Each row comes from the steps of one walk. Every step used is in the known rows, and no mark comes twice. Write the walk behind each row, first mark first.
Known rows:
T, B, D, S: [-0.07 -1.78 -0.45 -0.32 -1.08 -0.34 -0.55 -0.83  1.05 -0.65 -1.12  0.92
 -1.34 -1.04  1.47 -0.30  0.78 -0.46 -1.18  0.83 -1.51  0.76 -0.26 -0.06
 -0.40 -1.88 -0.40 -0.18  0.30]
N, Z, B, T, M: [ 1.40  1.17  0.30  0.07 -0.32 -0.21 -0.69 -1.24 -0.90 -0.48  2.01  0.14
  2.50  2.45 -0.72  0.46  0.32 -2.75  1.13 -0.26  0.48  0.11 -0.61  0.69
  0.68 -0.56  2.41  1.63  0.38]
S, T, Y, N, Z, B, D: [ 1.13  0.12  1.26  1.61 -0.47 -1.59  0.54 -0.51  0.32  0.17 -0.35  0.19
  1.20  0.72  0.14  0.84 -2.39  0.31 -0.21 -1.20  2.44 -1.28  0.74  1.15
  0.05 -0.21 -2.29  0.26  0.77]
N, Z, B, D, S, T, M, K: [ 0.57  1.31 -0.66  1.53  2.41 -0.18 -0.16 -1.16 -0.65  2.46  1.29  0.17
  2.66  1.22 -0.23 -0.12  0.28  0.20  1.28  0.76 -0.19  1.65 -0.09  0.33
  1.30 -1.46  2.37  3.63  1.22]
Y, N, Z, B, D, S: [ 1.18  1.35  1.45  0.36  1.87  0.57 -0.07 -2.75  2.08  0.44 -0.63  1.70
  4.18  2.23  1.13 -0.13  3.32 -1.99  0.63 -0.30  0.96 -0.96 -0.42  0.56
 -0.70 -2.28  0.60  0.88  0.12]
K, D: [-1.27 -2.69 -1.47 -2.14 -1.31  1.94 -1.56  0.55  1.08  1.92 -0.05 -2.33
 -4.67 -2.48  0.60 -0.69  1.55  3.07 -0.20 -0.31 -2.03  1.45  0.07 -0.46
 -0.17  0.93  3.38 -1.45 -0.41]
M, K, D, S, T, Y, N, Z, B: [-1.31  0.62 -1.28 -0.61  0.25  1.43  0.56  0.46  0.70  3.74 -0.95  0.24
 -3.13 -2.69 -0.45 -1.13 -1.41  3.53  0.25 -0.38 -1.45  1.12  0.80 -0.21
  0.71  1.40  3.22 -0.15  0.35]
Z, N: [-0.88 -0.16  0.45 -0.20 -0.35  1.24 -0.39 -0.41  0.96  2.68  0.61 -2.48
 -0.34  2.50  0.85  0.10  4.17  1.64 -0.34  0.04 -1.62 -0.49 -0.52 -1.01
 -0.84  1.82  1.49  0.26  0.64]
S, D, B, T: [-0.91 -0.98 -0.93 -0.63  3.51 -1.17 -0.58  1.21 -0.57  0.72  0.14 -1.11
  1.96 -0.91 -0.40 -0.48 -0.73 -0.14 -0.56  1.19 -0.47  0.77  0.14 -0.12
 -0.27 -0.82 -4.06  1.01 -0.80]
D, S, T, B: [ 0.81  0.21 -0.88 -0.44 -2.79 -0.50  0.45  1.16  0.48 -0.28 -0.69  2.44
 -2.33 -2.60  0.11 -0.73 -0.69 -1.25 -1.74  0.47 -0.58  0.75 -0.79 -0.12
 -0.25  0.73  0.52 -1.12 -1.86]
T, Y, N, Z, B: [ 0.29  1.32  1.65 -0.04 -2.13  0.26  0.40 -1.72  1.62  1.10 -1.22 -0.25
  1.04  2.26  0.73  0.64  0.55  1.07  0.56 -0.82  1.82 -2.97  0.46  0.15
 -0.54 -1.40 -1.78 -1.09  0.20]
Z, B: [-0.23  0.52 -0.60  0.02 -1.22 -0.05 -1.38 -1.53  1.74 -0.52  1.02 -0.22
 -1.56  1.76  0.67 -0.25  2.05 -0.18  0.93  0.86  0.52  0.27  0.20  0.64
  0.36  0.98  1.15  1.83  0.74]
D, B, T, Y, N, Z: [ 0.46  0.45  0.52 -0.54  1.39  0.65  1.09  0.31  0.06  0.66  0.10  0.22
  3.36 -1.07  0.91 -0.11  0.11  0.51 -0.27  0.31  0.62 -1.21  0.52 -0.08
 -0.54 -0.68 -1.41 -2.24 -1.12]
T, Y, N: [-0.74 -0.18  0.72 -0.52 -3.24 -0.11  0.30 -0.18  1.50  0.55 -2.01 -0.58
 -1.89  0.86 -0.06  0.49  0.81  2.49 -0.88 -0.65  0.60 -3.18  0.38 -0.59
 -0.89 -0.61 -3.25 -3.08 -0.75]
B, T, M: [ 0.16 -1.20 -1.34 -0.53 -1.36 -1.02 -0.82  1.94 -2.16 -2.26  1.28  0.21
 -2.22 -0.07 -3.08  0.45 -0.31 -2.74 -1.30 -0.34 -1.80 -0.32 -1.14 -0.18
  0.39  0.87 -0.11 -1.73 -1.42]
Z, N, Y: [-0.70  0.28  2.49  0.27 -1.25  0.20  0.10 -0.62  1.25  1.38  1.20 -2.53
 -0.04  3.40  0.56 -0.14  7.09  2.91 -0.27 -1.27 -1.88 -0.31 -0.60 -1.28
 -1.41  1.03  1.23  1.07 -0.33]
Y, N, Z, B, T: [ 1.45  1.32  1.59 -0.13 -0.97 -0.03 -0.14 -2.10  1.10 -1.58 -0.12  1.96
  2.64  3.10 -0.50  0.23  1.42 -3.17  0.37 -1.45  1.12 -1.50 -0.57  1.00
 -0.69 -0.61  0.93 -0.56 -0.13]
M, K, D, S, T, B: [-1.97 -1.37 -2.99 -1.30 -2.59  1.02 -0.16  1.76  0.06  2.50 -1.04  0.49
 -6.93 -3.92 -1.07 -1.48 -1.68  4.07 -1.14 -0.03 -3.64  2.45  0.25 -0.75
  0.67  2.02  4.08 -1.28 -0.31]
S, T, Y, N, Z, B: [ 1.23  1.11  1.18  1.03 -2.87 -1.24  0.74 -0.23  0.43  0.26 -0.37  0.69
  0.14  1.18 -0.37  0.67 -2.50  0.34 -0.15 -1.28  2.51 -1.70  0.44  0.87
 -0.03  0.59 -1.37 -0.75 -0.15]
K, M: [-1.33  0.78 -3.59 -0.59 -5.05  0.42 -0.62 -1.77  1.22  2.19 -0.49  1.59
 -4.48 -0.11 -0.43 -0.90  5.04  1.39 -0.01 -0.54 -1.08  0.30 -0.57 -0.94
 -0.12  2.52  1.38 -1.24 -2.27]
S, T, Y, N: [ 0.27 -0.25  0.40  0.55 -3.92 -1.30  0.60  1.20  0.28 -0.28 -1.18  0.42
 -2.49  0.05 -1.18  0.57 -2.04  1.55 -1.51 -1.39  1.42 -1.97  0.31  0.18
 -0.41  1.27 -2.98 -2.46 -1.01]
N, Z, B, S: [ 0.87  1.06  1.02  0.24  0.37  0.88 -0.61 -2.22 -0.04 -1.82  1.15 -0.55
  3.21  2.53  1.68  0.45  1.55 -2.22  2.13  0.05  1.37  0.35 -0.18  0.65
  0.22 -0.64  2.44  2.80  1.70]

Which walk is each row?
[ 0.10 -0.38 -0.34  0.46  2.25  0.51  0.57  1.52 -1.07 -2.35  0.83 -0.19
  1.17 -1.52  1.26 -0.14 -0.34 -0.30  0.15  1.47  0.53  1.30  0.26 -0.38
  0.05  0.92 -0.05  0.14 -0.09] -> D, B, S, T
[-0.93 -0.68 -2.11  0.40 -1.14 -0.25  0.15  3.05 -2.13  2.23  1.05 -0.60
 -4.32 -1.27 -3.20 -0.57 -2.96  3.23 -0.73  0.75 -2.33  2.06  0.09 -1.17
  1.44  1.28  2.78 -1.24 -0.73] -> S, T, M, K, D, B
[-0.46 -1.84  0.30 -0.61 -2.04 -1.38 -0.51  0.11 -1.08 -5.08 -1.35  0.20
 -2.00  0.96  0.06  0.58 -2.78 -3.55 -0.51  0.20 -0.45  0.23 -0.52 -0.14
 -0.47 -1.03 -2.10  0.25  1.15] -> T, B, S, D
[ 0.07 -1.45 -1.46  0.86  2.97 -0.56 -0.53  0.53  0.45  1.15 -0.11 -0.12
  0.69 -2.70  1.04 -0.30  2.10  1.04 -1.15  0.60 -0.59  1.46 -0.14  0.28
 -0.06 -0.29 -1.75  1.46 -0.46] -> B, D, S, T
[-1.73 -0.61 -1.60 -0.13  3.53 -1.37 -0.34  2.13 -1.99  1.35  0.34 -1.09
  0.41 -0.21 -2.46 -0.59 -2.07  0.86 -0.45  1.55 -1.89  1.18  0.04 -0.91
  0.57 -1.02 -3.26  1.12 -0.67] -> S, D, B, T, M, K
[-0.04  0.79  2.37  0.29  0.74 -0.76  0.52 -1.25  0.31 -1.30 -1.55 -0.77
  2.81  1.95  0.70  1.02 -1.39 -1.54  0.96 -0.56  2.40 -2.57  0.41  0.29
 -0.57 -1.88 -4.24  0.55  1.07] -> T, Y, N, Z, B, S, D
[ 0.63 -0.46  0.53 -0.75 -1.68 -0.51  0.31  0.27 -0.32 -1.36 -0.78  0.54
  0.40 -0.54 -0.81  0.79 -0.44 -1.05 -1.11 -1.94  0.58 -2.42  0.02  0.54
 -0.78  0.37 -2.70 -2.61 -0.97] -> B, T, Y, N, Z
[ 0.17 -1.36 -0.28  0.55 -0.82 -0.63 -0.18  1.63 -1.87 -5.16  0.14 -0.01
 -1.65 -0.66 -0.27  0.73 -1.28 -1.99 -0.56 -0.56  0.62  0.62 -0.43  0.21
 -0.02  1.99 -0.48  0.40  0.46] -> B, S, T
[-0.16 -0.08 -0.80  0.59  3.91  0.00 -1.25 -1.67  1.92  0.41  1.05  0.04
  0.97 -0.75  2.12 -0.44  3.01 -0.85  0.83  1.54  0.28  1.36  0.17  0.95
  0.29 -0.43 -0.34  3.67  1.07] -> Z, B, D, S
[-0.66 -2.43 -0.67 -1.38  3.14  2.01 -0.13  1.82 -0.60 -0.42  0.78 -1.58
 -1.65 -4.29  1.59 -0.64 -1.07  1.07  0.36  0.85 -0.89  2.74  0.47 -0.29
  0.20  1.52  3.25 -0.74  0.07] -> K, D, B, S, T
[ 0.23 -0.03 -0.03  0.61  2.70  0.22  0.70  2.09 -2.26 -2.47  1.35 -0.26
  1.04 -0.76  0.00  0.10 -1.28 -1.23  0.21  1.97  0.02  1.23 -0.19 -0.88
  0.47  0.08  0.11 -0.15 -0.27] -> D, B, S, T, M
[ 1.18  1.17  1.44  0.92  0.04  0.06  0.13 -1.34 -0.68 -1.61  0.89 -0.40
  2.70  1.51  1.44  0.86 -1.26 -1.68  1.74 -0.34  2.42 -0.09  0.27  0.92
  0.49  0.04  0.79  2.47  1.76] -> N, Z, B, S, T, Y
[ 0.76 -1.14 -0.69  0.32 -6.37 -1.66 -0.04  0.77 -0.28 -1.96 -0.47  1.43
 -4.55  0.55 -1.16  0.15 -3.03 -0.33 -1.66 -0.86 -0.07  0.33 -0.27  0.33
  0.06  1.18  0.76 -1.72 -0.56] -> S, T, B
[-1.18 -1.20 -2.44 -1.31  0.43  0.26 -0.51  3.06 -2.23  0.11  0.79  0.30
 -4.26 -3.68 -3.35 -0.58 -0.90 -0.43 -1.29  0.10 -3.73  1.45 -0.74 -0.71
  0.85  1.55  1.86 -1.43 -1.35] -> B, T, M, K, D, S
[ 0.31  1.08  1.57  0.23  1.57  0.22  0.58 -1.82  1.84  1.71 -1.36  0.01
  3.18  0.28  1.81  0.41  1.41  0.62  0.53 -0.07  1.65 -2.15  0.54  0.29
 -0.53 -2.13 -2.60 -0.01  0.31] -> T, Y, N, Z, B, D, S
[ 1.01  1.04  0.53 -0.07 -0.38  0.13 -0.33 -1.67  0.18  0.25  1.15 -0.35
  2.51  1.19  0.79  0.50  0.27 -0.88  1.20 -0.68  1.34 -0.61  0.31  1.10
  0.23 -0.01  0.66  1.54  0.79] -> N, Z, B, T, Y
[ 1.17  0.99  0.58  1.17  2.48 -0.12  0.01 -1.88  0.74  2.21  0.80 -0.27
  4.18  0.15  2.20  0.23  0.67  0.01  1.28  0.33  1.81  0.49  0.45  1.11
  0.47 -1.39 -0.01  3.19  1.18] -> N, Z, B, D, S, T, Y
[ 0.38  1.01  2.15  0.16 -0.79  0.28  0.67 -1.47  0.62 -1.57 -1.12 -0.28
  2.03  1.82  1.15  1.01 -0.24 -0.77  0.91 -0.69  2.17 -2.69  0.41  0.23
 -0.54 -1.16 -2.17 -0.62  0.95] -> T, Y, N, Z, B, S
[ 0.41  0.78  0.57 -0.32 -0.28  0.63 -0.14 -0.85 -0.23 -0.14  0.05  1.22
 -0.19  1.92 -2.28 -0.11 -0.71 -1.67  0.56 -1.32 -0.90 -0.40 -0.43  0.22
  0.30 -0.46  3.28 -1.03  0.26] -> Y, N, Z, B, T, M, K, D
[-0.13 -0.28  0.03  0.40  2.34  0.34  1.00  1.70 -1.18 -1.81  0.48 -0.72
  0.95 -1.97  1.61  0.16 -1.43  0.44  0.12  1.60  1.03  0.54  0.70 -0.48
  0.04  0.83 -1.70 -0.27  0.11] -> D, B, S, T, Y
[ 0.54  1.43  0.57 -0.74  1.24  1.00  0.25 -0.54  0.03  0.43 -0.02  2.04
  0.72  0.41 -1.70 -0.56  0.06 -2.49  0.43 -0.61 -1.07 -0.08 -0.75  0.06
  0.20 -0.56  3.32 -0.80 -0.45] -> Y, N, Z, B, T, M, K, D, S
[-1.42 -0.57 -0.82 -0.40  2.62 -0.73 -0.60  0.40  0.35  2.44 -0.37 -1.91
  1.80  0.24  0.30 -0.66  0.38  1.94  0.06  1.88 -0.44  0.66  0.27 -0.78
 -0.22 -1.96 -3.62  1.37 -0.57] -> S, D, B
[ 0.86  1.91  0.72  1.42  1.45 -0.38  0.55 -1.16  0.01  0.94 -0.24  2.29
  2.67  2.35 -1.54 -0.13  0.22 -1.46  0.36 -0.21  0.02 -0.17 -0.43  0.22
  0.40 -1.74  1.18  0.80  0.25] -> Y, N, Z, B, D, S, T, M, K
[ 0.12 -0.03  1.07  0.52  2.32  0.26  1.41  1.45 -0.81 -2.66 -0.20  0.37
  1.40 -1.38  1.19  0.24 -1.51 -0.31 -0.04  0.95  1.28 -0.28  0.53 -0.40
 -0.32  0.46 -2.07 -1.38 -0.18] -> D, B, S, T, Y, N
[-1.66 -0.75 -0.82 -0.42  0.83  1.83  0.98  1.36 -0.94  1.88 -0.87 -0.86
 -1.98 -2.47 -0.34 -0.60 -2.60  4.52  0.34 -0.27 -1.43  1.28  1.11 -0.88
  0.54  0.93  2.66 -1.29  0.91] -> M, K, D, B, S, T, Y, N, Z
